Every row comes from one small tree of marks. Brackets hold a mark, then the marks that hang from it, in alphabetical order. Every link used is in the known rows. Which tree was each row made from?
Known rows:
(dukabu fori fufemil): [-30 -38 -14  16  31  -1 -15  31   5  13  20  28  10 -13 -13  -1  17 -26
 -14  26  -9  -9   5   6   7   5 -22 -66   2  11  18 -14 -27   3 -23  -3
  27  24   1  41  39 -38   7 -18  -8  -4  24  10  -9 -11 -16  23 -10  -5
  14  30 -16 -19  28]
(dukabu bemid fori fufemil pakonid romukil): [-27 -22  22  11  50  15 -31  22  -4  -2   6   7 -15   8   7 -23  25 -28
 -12  19 -11 -11  -1  -9   5 -11 -13 -54   3  -8  15  -6 -28   5 -20  37
  53  30   5  36  24  -6 -23 -16 -20 -12  41  18   1 -25  10  12   4 -11
  48  49 -35  13  43]
(rodup (bemid movi)): [-54  -8 -15  20  36  20   0  16   4  39  10  52 -10 -33   2  13  13  -7
   4  25 -19 -10  49  26  22   6 -26 -43 -34   1  -5 -22 -12 -16 -28  -1
  13  41 -24  34  16 -39  14   8  -6  -7  -8   3   0  -8 -11  40 -17  20
 -46   9  11  -3  -1]
(movi pakonid): [-46 -47 -20  54  40  -8  -1   5 -24  58  13  35   8 -31   7  12  12 -26
 -21  16 -43 -17  23  -1  26  -2 -33 -52 -22   2  -2 -34  -4  21 -16  -7
  25  15  -3  28  53 -41  14  18  42   7   5 -18   3  -4   5   6 -12 -11
 -22  20  19   2 -22]
(lele (dukabu romukil) rodup): [-49 -38   5  34  48  -5   2  26 -32  51   0  56  36 -55   6  12   0  -6
 -11  -7 -34  -1  34 -14  -2  10 -54 -48 -14  16 -21 -23  -3  20  -8 -20
   9  30 -42  43  25 -51 -13  -9   4 -14   7  -1  14   7 -19  -5  12 -13
   0  11  48   6 -14]
(duzomo (bemid rodup) romukil): [-55 -13  11   7  67   4  -3 -11 -10  27  23  37   2 -42  -3  21  -3  -6
 -12  53 -50 -15  45  31   5 -24 -50 -36 -17   4   9 -25   8 -17 -36  27
   4  22   7  17  35 -52  18  -7  19 -50  38   1  -1  -5 -51   6 -30   8
 -11  37  13  -6  12]
(fufemil movi): [-53 -22  -5  35  33  -1   3  12 -14  47  17  32   6 -46  -6   4  21 -12
 -18  22 -39 -11  26  -1  25   4 -36 -35  -7   3   6 -29  -4   9   5  -8
  12  24  -3  46  47 -65  13   9  13   1   1  -6  15  -2  -2  12 -10   5
 -14  19  14  -2   2]
(kedis dukabu): [-49 -26 -17  32  29  -3  -9  23 -21  28  56  34  -5 -25  14   4   7 -49
 -27  17 -40 -15  26  11  23  -2 -17 -61 -27   6  15 -33   3  -3 -25   6
  10  19   9  30  49 -50   6  16  22  15   9   0   9 -13 -17  15  -2 -21
  -7  19  -2  -8 -28]
(dukabu bemid fufemil pakonid): [-36 -35  21  14  24   4 -29  11   5   8   7   6 -21   7  19 -20  34 -16
 -10  25   3  -6   3 -30  16  -3   7 -59   3   5  15  -5 -15  11 -26  41
  45   5   6  41  39 -10 -10   6  10  -8  40  15   4 -34   0  45  -3   0
  16  33 -36  14  -5]
(lele dukabu): [-50 -49 -11  27  11  -3   1  22 -19  39  20  57  27 -46  -1  15   4 -19
 -11   1 -30   0  24  -4   4  15 -47 -62 -18  23  -3 -16  -2  14 -16  -7
   4  30 -34  63  42 -49   1  -1  25  -8   1  -4  12   1 -36  24  -8  -1
  -6   6  34  -6 -33]
(dukabu lele pakonid): [-35 -59   7   5  32   9 -15  11 -23   2  31  29   6 -14  20  11  32 -18
 -14  29 -19  -6   9 -19  30 -14  -7 -71  -8  26  10 -14 -15  13 -29  25
  30   6  -4  49  46 -20   9  12   9  17  31  13  11 -12  -9  37   3  -3
  -1   2 -27   1 -17]
(kedis (dukabu bemid fufemil lele)): [-37 -26  31  10  22  18 -37   1 -23   5  29   2 -17  10  36 -19  33 -34
 -21  24 -16 -17   5 -17  14  13  15 -56 -15  13  23  -2  -6   4 -37  46
  35  17  21  39  45 -16 -13  25  21 -12  37  16  11 -21  18  33   3 -27
  27  34 -50  12  -6]
(lele dukabu rodup): [-42 -53  -9  27  44 -14   3  30 -20  55  -3  58  38 -45   3  18   5   0
 -10  -4 -20   2  21 -23   1   9 -40 -62   1  31 -19 -26  -4  24 -17 -27
   8  17 -45  54  41 -50   0  -1  12 -15  14  -4   7  -1 -25  22   2  -8
  -8   4  38  -8 -29]
(kedis (dukabu fori fufemil pakonid romukil)): [-26 -18  -2  15  50   5 -18  41   5 -12  46  17 -10  14   3  -5  19 -52
 -25  22 -11 -15  -9   5  23 -12  -9 -75   1  -2  31 -23 -30  -2 -23  22
  41   9  17  25  47 -11 -22 -14  -5  23  33  23  -2 -44  -4  -1  15 -27
  39  45 -42  -8  31]
(duzomo (bemid (movi pakonid) rodup) romukil): [-53  -5  -2  38  84   1   6 -13   3  53   6  41 -13 -23   3  28   8  10
  -7  64 -32 -30  51  26   9 -16 -50 -23 -20 -14  -5 -29   1  -6 -38  25
  15   0   5   2  34 -32  11   9  36 -44  22 -11  -7 -28 -19  -1 -42   9
 -33  34  26  12  15]
(rodup (bemid (movi pakonid))): [-48 -16 -17  47  46  11   3   5   3  64  -4  48  -6 -20   4  17  18  -5
  -3  23 -22 -23  39  16  30   9 -30 -41 -34  -3 -16 -28 -18   2 -23  -8
  23  29 -20  24  36 -32  12  21  24   0 -12 -13  -3 -11  19  22 -20  12
 -51  12  18   6   2]
(pakonid movi): [-55 -31  -9  29  36  -6   5  10 -15  44  15  34   3 -54  -4  -2  17 -15
 -20  27 -35 -11  21  10  22 -13 -28 -27 -19  -1  12 -24 -11   8  -9 -11
  20  28  -2  36  58 -50  29  10  31   8  -4 -11   8   2   6  21 -16  -2
  -8  14  10  -2 -21]
(dukabu bemid kedis pakonid): [-22 -20  16   7  41  20 -19  22  10  20  26   9 -17  -2   8 -14  27  -5
  -9   1  -7  -8   7  -8  27  -6  -3 -47   5  -4  -2 -17 -10   9 -18  16
  38   4   7  34  22  -5  -7   4   4   4  28   9   9 -11  -2  27  -4   7
  26  46 -13   1 -11]
(dukabu (bemid movi) kedis pakonid romukil): [-27   8  23  19  54  32 -16  23  12  23  20  17 -30  -6  19 -18  31   1
   3   6  -4 -18  29   2  22  -1 -15 -28  -8 -32 -13 -11 -10   1 -18  26
  43   6   7  18  -9   4 -28   5 -15   4  12  12  15 -16   8  12  -5   8
  16  47   4  20   4]
(lele (dukabu fori) (rodup bemid)): [-27 -28  -9   4  61   8   5  43  -2  49 -13  66  41 -36 -25  28  -3   0
  -1  -3 -19   2  12   6  -1   7 -46 -68   0  37 -22 -25 -26   9 -18 -41
  10  54 -56  58  43 -45   3 -23 -21 -26   8   4 -12  -1 -15  26   2   2
   3  12  25 -21  25]
(dukabu bemid fufemil lele pakonid): [-30 -48  36  -2  23  17 -40  -2 -11  -5   2   3 -13  14  30 -15  46  -8
 -10  34   2  -9  -1 -38  20  -2  16 -61   3  20  14   8 -20  14 -35  51
  50   7   7  51  43   5 -12  14   8  -8  49  19   6 -28  15  54   2  -5
  26  23 -57  17  -2]
(duzomo (bemid movi rodup) romukil): [-58   2   3  17  70  10  -2  -6   7  29  22  47 -10 -34   1  23   5  10
  -2  65 -27 -21  61  35   1 -16 -48 -28 -19  -7   1 -22   4 -20 -43  30
   5   7   0  16  14 -41   9  -5   8 -48  22   5  -2 -20 -44  14 -41  19
 -30  27  19   3  13]
(dukabu lele romukil): [-48 -42  15  19  33  17 -17   0 -47  18  26  32  17 -44  22   2  20 -25
 -15  25 -50 -11  36   8  15   2 -34 -42 -30   7   0 -11  -3   5 -20  20
  20  36  -7  40  25 -41   1   9   4   0  18   4  19  20  -3  -1   6 -16
   1  15   1  12  -2]
(duzomo (bemid movi)): [-57 -13  -8  32  43   6  -1  11  -2  28  21  48  -3 -34   5  16   8 -18
  -4  47 -10 -16  40  17   8   5 -36 -40 -29   0   1 -19  -3 -12 -35   6
  14  26  -7  26  22 -41  12   2   6 -24   9  -2  13 -13 -30  31 -27  17
 -36  26  13   5   0]
(kedis (dukabu (bemid rodup) pakonid romukil)): [-44   8  21  16  59  18 -27  11 -31  26  54  12 -38  13  42 -13   9 -29
 -20  11 -29 -24  22   5  27 -30  -7 -47 -35 -16   6 -27  -2  -6 -32  51
  35  14  32  14  29  -8 -30  14  10   7  31   8  10 -41   8   1   6 -20
  17  40 -16  19  -9]
(kedis (dukabu bemid fufemil pakonid romukil)): [-40 -11  27  20  34  13 -32  12 -11  -1  27   3 -34  15  34 -27  26 -42
 -25  18 -15 -16   5 -13  20  -5   9 -54 -11  -9  22 -12  -9   4 -24  53
  44  10  22  21  36  -6 -30  12  15   5  34  20  10 -44  13  13  16 -24
  33  47 -42  21   1]
(lele (dukabu pakonid) rodup): [-32 -57  -2  19  45 -16  -1  37  -8  39  -1  55  28 -25   4  19  14   6
  -8   3  -4   4   9 -39  11  -4 -26 -74  11  34 -14 -26 -16  26 -18 -15
  20  -1 -40  53  47 -25  -6  -5  10   3  22   8   4 -22 -27  32   9  -5
   1   0  19  -6 -29]
(dukabu fufemil): [-47 -42  -5  22  17  -6 -17  12   0  21  15  26   1 -20   4  -4  21 -19
 -15  30 -17  -8  18  -6  16   7 -15 -57 -10   8  16 -12 -10   6 -23   8
  25  12  -3  37  36 -45   8   0  14  -2  22   6   2 -10 -19  27 -10  -2
  -6  21 -11  -7  -8]
(kedis (dukabu bemid fori)): [-31  -8  -1  23  49  13 -17  33 -25  26  48  19 -15 -11   7  -9   4 -55
 -26   0 -31 -16  12  14  12  -4 -14 -56 -18   1  12 -32  -7   0 -29  18
  23  46  16  38  44 -31  -7   8  -3  -8  21   3   3 -21   1  12  -5 -26
  29  42 -14  -4  11]
(duzomo bemid romukil): [-59 -27   6  17  48   2   0  -7  -9  12  14  39  12 -57 -10  21   6 -27
 -19  52 -56 -10  40  24  -1 -13 -49 -36  -5   7  13 -25  11  -7 -25  23
   0  31 -10  28  41 -59  22  -3  22 -50  29   3   8   6 -47  11 -19   7
  -2  41   9  -1   9]
(rodup bemid): [-55 -23  -8  14  29  15  -6  10  -8  36  13  43   7 -36  -3  11   4 -21
  -6  19 -39  -8  34  27  24  -1 -29 -49 -35  14   3 -20  -8 -10 -19  -3
  10  51 -24  42  35 -52  19   7   3  -7   5   0   2   9 -14  30  -7  12
 -28  17   7  -9  -2]

Write each row's tree:
[-38   4  23  26  34  32  -6  25   6  47  11  40  -6 -27   8  -9  18   2
   6 -18 -12 -12  41   9  -5  33 -45 -26 -22 -24 -25  -2  -3   9 -13   6
  20  26 -23  39 -10 -15 -37  -2  -1 -21  -9   3  20   4  -4   5 -10   7
  20  41  44  18  -6] : (lele (dukabu (bemid movi) kedis romukil))
[-41 -26  27   2  42  24 -30 -10 -41  37  22  16 -10  -6  38  -2  19   2
  -8  22 -33 -19  32  -3  16  -8 -11 -42 -38  10  -3  -7  -1   0 -39  37
  29  31  13  41  22 -21  -4  17   3 -23  33  -3   6  -3   5  27 -18  -6
   1  18 -10  13  -5] : (dukabu (bemid rodup) lele)
[ -9 -33  -4   2  27  11  -3  48  34  22  12  39  25  -5 -32   6  20  -5
  -3  -5   5  -1 -12   5  -3  30 -38 -72  16  14   2  -1 -30  11 -13 -28
  27  11 -20  57  33 -26 -13 -30   5  -7  12  12  -9  -7 -24  20 -12   1
  48  42   8 -32  24] : (lele (dukabu fori fufemil kedis))
[-23 -25  22   6  37  28 -30  17  -3   7   4  15 -12   8  15 -13  40  -3
   2  32  10 -16  15 -13  -1  19  -1 -47  -3   1   7   8 -29   1 -40  34
  42  25   4  46  18   0 -13  -4 -23 -22  26  18  -3 -23  20  41 -21  -5
  22  28 -37  10  40] : (dukabu (bemid movi) fori fufemil lele)
[-47  -6  22  25  44  13 -22  17 -30  11  46  14 -28  -5  33 -15  14 -48
 -26   7 -33 -18  18  -1  22 -18  -6 -48 -24 -11  11 -29   1   3 -20  46
  32  23  16  23  36 -17 -25  19  13  10  22  10  20 -29   6   8  16 -24
  21  41 -19  21 -13] : (kedis (dukabu bemid pakonid romukil))
[-45   0  34   6  58  34 -31  -4 -57  29  50   9 -23   0  52  -9  10 -26
 -19  15 -44 -27  34  13  19 -12 -11 -39 -49  -7   4 -15   5  -4 -35  51
  25  34  31  21  23 -18 -26  23   8  -8  29   3  16 -12  19  -4   1 -32
  18  32 -17  22  -1] : (kedis (dukabu (bemid rodup) lele romukil))
[-15 -26  17  -2  51  27 -28  29 -27  -8  47  12 -16  19  22  -3  25 -43
 -23  14 -15 -17  -9 -13  24 -17  10 -73  -2  14  17 -19 -20   5 -36  40
  40  25  21  47  56   1 -14  14 -13   4  38  19   6 -36  16  32   5 -28
  41  31 -52   2  13] : (kedis (dukabu bemid fori lele pakonid))
[-41 -32  -8  25  35   8   3  34 -26  29  21  55  35 -44 -15  14   0 -33
 -13  -6 -38  -5  22  17  -8  11 -70 -59 -19  13  -6 -19 -15   9  -9  -9
  11  53 -32  57  30 -44 -15 -24  -3 -11   0   0   9   9 -26  -6  -1 -13
  25  22  36  -6  17] : (lele (dukabu fori romukil))
[-56   2  -6  19  57  11  -5  12  -2  43  26  46 -13 -17  11  22   1   2
   1  53  -5 -23  47  25  10  -8 -36 -38 -41  -2  -3 -17  -6 -24 -44  12
  17  18   9  18  14 -36   6  -2   6 -28  10  -5   4 -27 -29  24 -39  18
 -44  19  17   4   2] : (duzomo (bemid movi rodup))
[-19 -23  40  -6  49  30 -15   8   1  18   1   1 -16  -6   9 -16  47  11
  -9  19 -11 -13  -8 -14  31 -14   7 -25   8  -3   6  -1 -22  15 -13  15
  49   7  16  40  49   6   4  18  15   7  22   9  12  -6  40  30  -6   0
  43  38 -33  11  -8] : (dukabu bemid kedis lele (pakonid movi))
[-32 -11  12  21  26  27  -2  29  16  50  10  42  -2 -19   3  -2  20  11
   6 -11   4  -8  30  -1  -1  35 -34 -39 -11  -8 -24  -2  -4  10 -22   0
  19  14 -22  49   4 -16 -24   3   6 -18  -7   1  14  -4 -10  30 -21  13
  11  31  37   6 -21] : (lele (dukabu (bemid movi) kedis))
[-57 -12   0  27  53   4   2  -1   4  16  15  47  -1 -53  -6  21  11  -9
  -7  57 -36 -12  54  25   0  -3 -47 -30  -8  -9   6 -24   7 -10 -31  26
   2  20 -13  23  24 -47  17  -3   7 -45  17   6   6  -9 -44  21 -28  16
 -26  31  14   7  10] : (duzomo (bemid movi) romukil)
[-43 -21   7  21  32   1 -19  23   0  -6  45  16 -16   8  20  -6  23 -45
 -26  24 -14 -15   4  -6  28  -9   0 -67 -10  -3  28 -19 -15   3 -21  33
  36  -4  15  21  44 -18 -20   5  20  22  29  19   5 -36  -3   6  19 -22
  17  33 -35   4  -2] : (kedis (dukabu fufemil pakonid romukil))
[-28  -9   5  19  37  11 -26  30  -4  13  34   8 -20  10   7 -20  14 -47
 -23  13 -13 -16  -3   2   8   4  -1 -63  -7   0  26 -17 -15   1 -33  23
  35  30  22  35  45 -24 -14   0  -1 -14  32  11  -5 -35   7  22  -6 -26
  40  52 -35  -8  24] : (kedis (dukabu bemid fori fufemil))
[-25 -24  25   9  11  15 -20  21  18  34  -1  20   3  -5  -1 -14  23   1
  -2  -9   2  -3   3 -17  -6  37 -21 -51   1   8  -3   8 -10  17 -18   3
  29  12 -17  54  23 -20 -23  -4  24 -25  17   6   5  -6 -11  30 -12   4
  43  48   8  -3  -9] : (lele (dukabu bemid fufemil kedis))
[-23 -38  27  -1  34  22 -34  11 -17   4   4   7   1   1  11 -15  33 -20
 -11  24 -11 -10   3 -13   1   9  -3 -57   1  18  13   5 -25   9 -33  31
  40  40   7  53  35 -14  -7  -4 -15 -25  43  14  -3  -8  16  36  -9 -15
  39  37 -42   3  35] : (dukabu bemid fori fufemil lele)
[-16  -9   7   7  48  26 -12  35   5  32  27  15  -5 -17 -14 -11  12 -17
  -9  -5 -23 -10  12  17   8   3 -25 -44  -2 -11  -4 -20 -15   4 -19  -6
  31  39  12  37  16 -24  -3  -9 -20 -16  21   2   0   5  -1  12 -11  -2
  40  57   5 -14  24] : (dukabu bemid fori kedis)
[-42 -40  12  27  40  -8  -8  22 -11  40 -14  43  32 -35   5   3  11   2
  -8   6 -15  -2  20 -27  -7  18 -39 -51   1  17 -12 -10  -9  23 -13 -13
  19  14 -37  41  26 -40 -20 -16   9 -18  20   8   5  -7 -12   4  12 -15
  16  20  26   6  -1] : (lele (dukabu fufemil romukil) rodup)
[-27 -17  25   8  34  16   1  27  15  38  -8  26  -6 -18 -11  -8  31  11
  -6  -7  -1  -4 -11 -17  14   0 -19 -32   6  -2  -4  -4 -18  24  -3  -3
  37   5 -11  51  51  -6 -10   3  33   0   2   2  13 -14  13  31 -12   8
  48  37   9   3 -24] : (lele (dukabu bemid kedis (pakonid movi)))
[-44 -14  13  23  23   4 -31  11  -9  20  28   5 -26   4  25 -21  19 -37
 -23  17 -17 -15  10  -8  13   7   7 -54 -17   1  20 -13  -3   4 -32  34
  30  18  22  29  44 -28 -14  17  25  -8  26   8   6 -26   5  29  -2 -21
  16  43 -30   5 -10] : (kedis (dukabu bemid fufemil))
[-34 -39   5  18  56   1 -14  19 -35  29  34  31  13 -20  29   9  18 -22
 -26  20 -31 -14  16 -19  27  -4   1 -63  -8  27   2 -32  -6  15 -34  -6
  18  10   0  31  52 -39   5  19   7   7  31   9   7  -9   2  15  12 -34
  -3   8 -17  -6 -20] : (kedis (dukabu (lele rodup)))
[-12 -26  -6   5  42  10  -9  42  33  18  21  21   9  -4 -25  -5  21 -11
  -9  14  -3  -9  -6  12  13  12 -21 -63  17  -1  11 -10 -28   0 -20 -18
  36  11   7  34  26 -28   1 -22 -11   1  26  14 -11  -7 -12  13 -11  -2
  34  49 -12 -32  32] : (dukabu fori fufemil kedis)
[-35 -43  29  13  56   9 -26   1 -45  37  -5  15   8 -30  34  -9  23   2
 -13  17 -28  -7  25 -34  13  -2  -3 -40  -5  20 -16 -14  -5  22 -31  11
  30  29 -10  40  29 -28   2  18 -11 -29  37   4   9   8  16  29   2 -16
   6  15  -9  14  -9] : (dukabu bemid (lele rodup))
[-40   2  19  11  50  31 -29   6 -26  35  46  21 -35  13  51  -2  21  -5
  -7  25 -11 -31  37  -1  21  -1   5 -43 -42  -6   2 -13  -4  -8 -53  45
  26  12  25  25  20 -10 -20  29   0  -6  18   5   6 -35  18  30 -22 -16
  -9  17 -19  19 -14] : (kedis (dukabu (bemid movi rodup) lele))
[-41 -19   8  19  37   7 -21  21 -19  13  44  15 -29   4  30  -9  17 -45
 -26   9 -21 -12  10 -13  26 -15   8 -63 -15   1  16 -30  -3   6 -28  36
  32  14  19  32  50 -17 -11  26  15  10  27   8  13 -38   0  32   6 -17
  13  34 -30  10 -25] : (kedis (dukabu bemid pakonid))
[-47 -15  33  24  39  32 -25  -3 -40  24  11  25 -11 -28  40 -13  29  -9
  -3  23 -31 -19  49   2   6  11 -21 -22 -33 -13 -11  -1  -2   4 -29  42
  28  38  -5  35   0 -16 -18  19 -11 -17  12   7  21   5  21  15  -6  -8
  -3  19  -1  36   5] : (dukabu (bemid movi) lele romukil)
[-41 -24  21  14  31  24 -27   4 -44  19  46  16 -14  -9  40  -8  21 -40
 -24  14 -40 -18  19  -5  20   4   2 -53 -27  13  12 -17   3   6 -34  39
  23  32  16  40  45 -22  -9  30  16  -7  22   4  19  -6  15  29   2 -28
  14  26 -28  12 -22] : (kedis (dukabu bemid lele))
[-17 -43  21  -4  51  26 -25  18 -29  -4  21  16  -2   2  13  -6  31 -22
 -12  21 -17 -11  -4 -16  16 -14  -4 -63   1  19   7 -10 -25  13 -30  34
  43  32   2  54  43   0  -8   0 -20  -9  42  14   4 -16  11  37  -3 -10
  35  23 -39   7  21] : (dukabu bemid fori lele pakonid)
[-50 -18   1  29  27   3 -18  16 -10  13  42  20 -10 -12  17 -10  15 -47
 -27  20 -31 -15  19  14  18   4 -16 -53 -19  -5  23 -19  -4  -1 -20  20
  25  15  13  19  37 -40 -16   5  21  10  18  11   9 -18  -8  -6   9 -27
  11  33 -15   1  -3] : (kedis (dukabu fufemil romukil))
[-15 -44   0  10  54  -3   3  49  19  40   7  47  26 -16  -8  17  20  20
  -4 -10   7   4  -4 -31  18   4 -23 -69  24  24 -21 -22 -19  29 -15 -34
  25 -22 -36  48  35 -15 -10 -10   5   5  21  11   2 -16 -24  26  10   2
  20  19  21 -15 -26] : (lele (dukabu kedis pakonid) rodup)
[-25 -32  -6  10  45  14 -13  33 -27   6  59  34  11  -8   7  12  14 -47
 -25  19 -36 -16   2  10  21  -4 -15 -72 -13  20  17 -28 -17  -2 -34   8
  21  34  13  44  55 -32   0   4  -6  11  24  11   2  -8  -4  13   1 -29
  18  21 -27 -15  13] : (kedis (dukabu fori lele))
[-52  -1  15  33  40  15 -22   9 -40  30  41  16 -21 -25  33 -17   5 -54
 -27   0 -50 -18  34  13  12  -5 -19 -37 -36 -16   6 -26  10  -1 -20  33
  21  43  16  22  27 -37 -19  20  12  -7  12   2  22  -9   5  -8   7 -27
  16  44  -1  20 -10] : (kedis (dukabu bemid romukil))
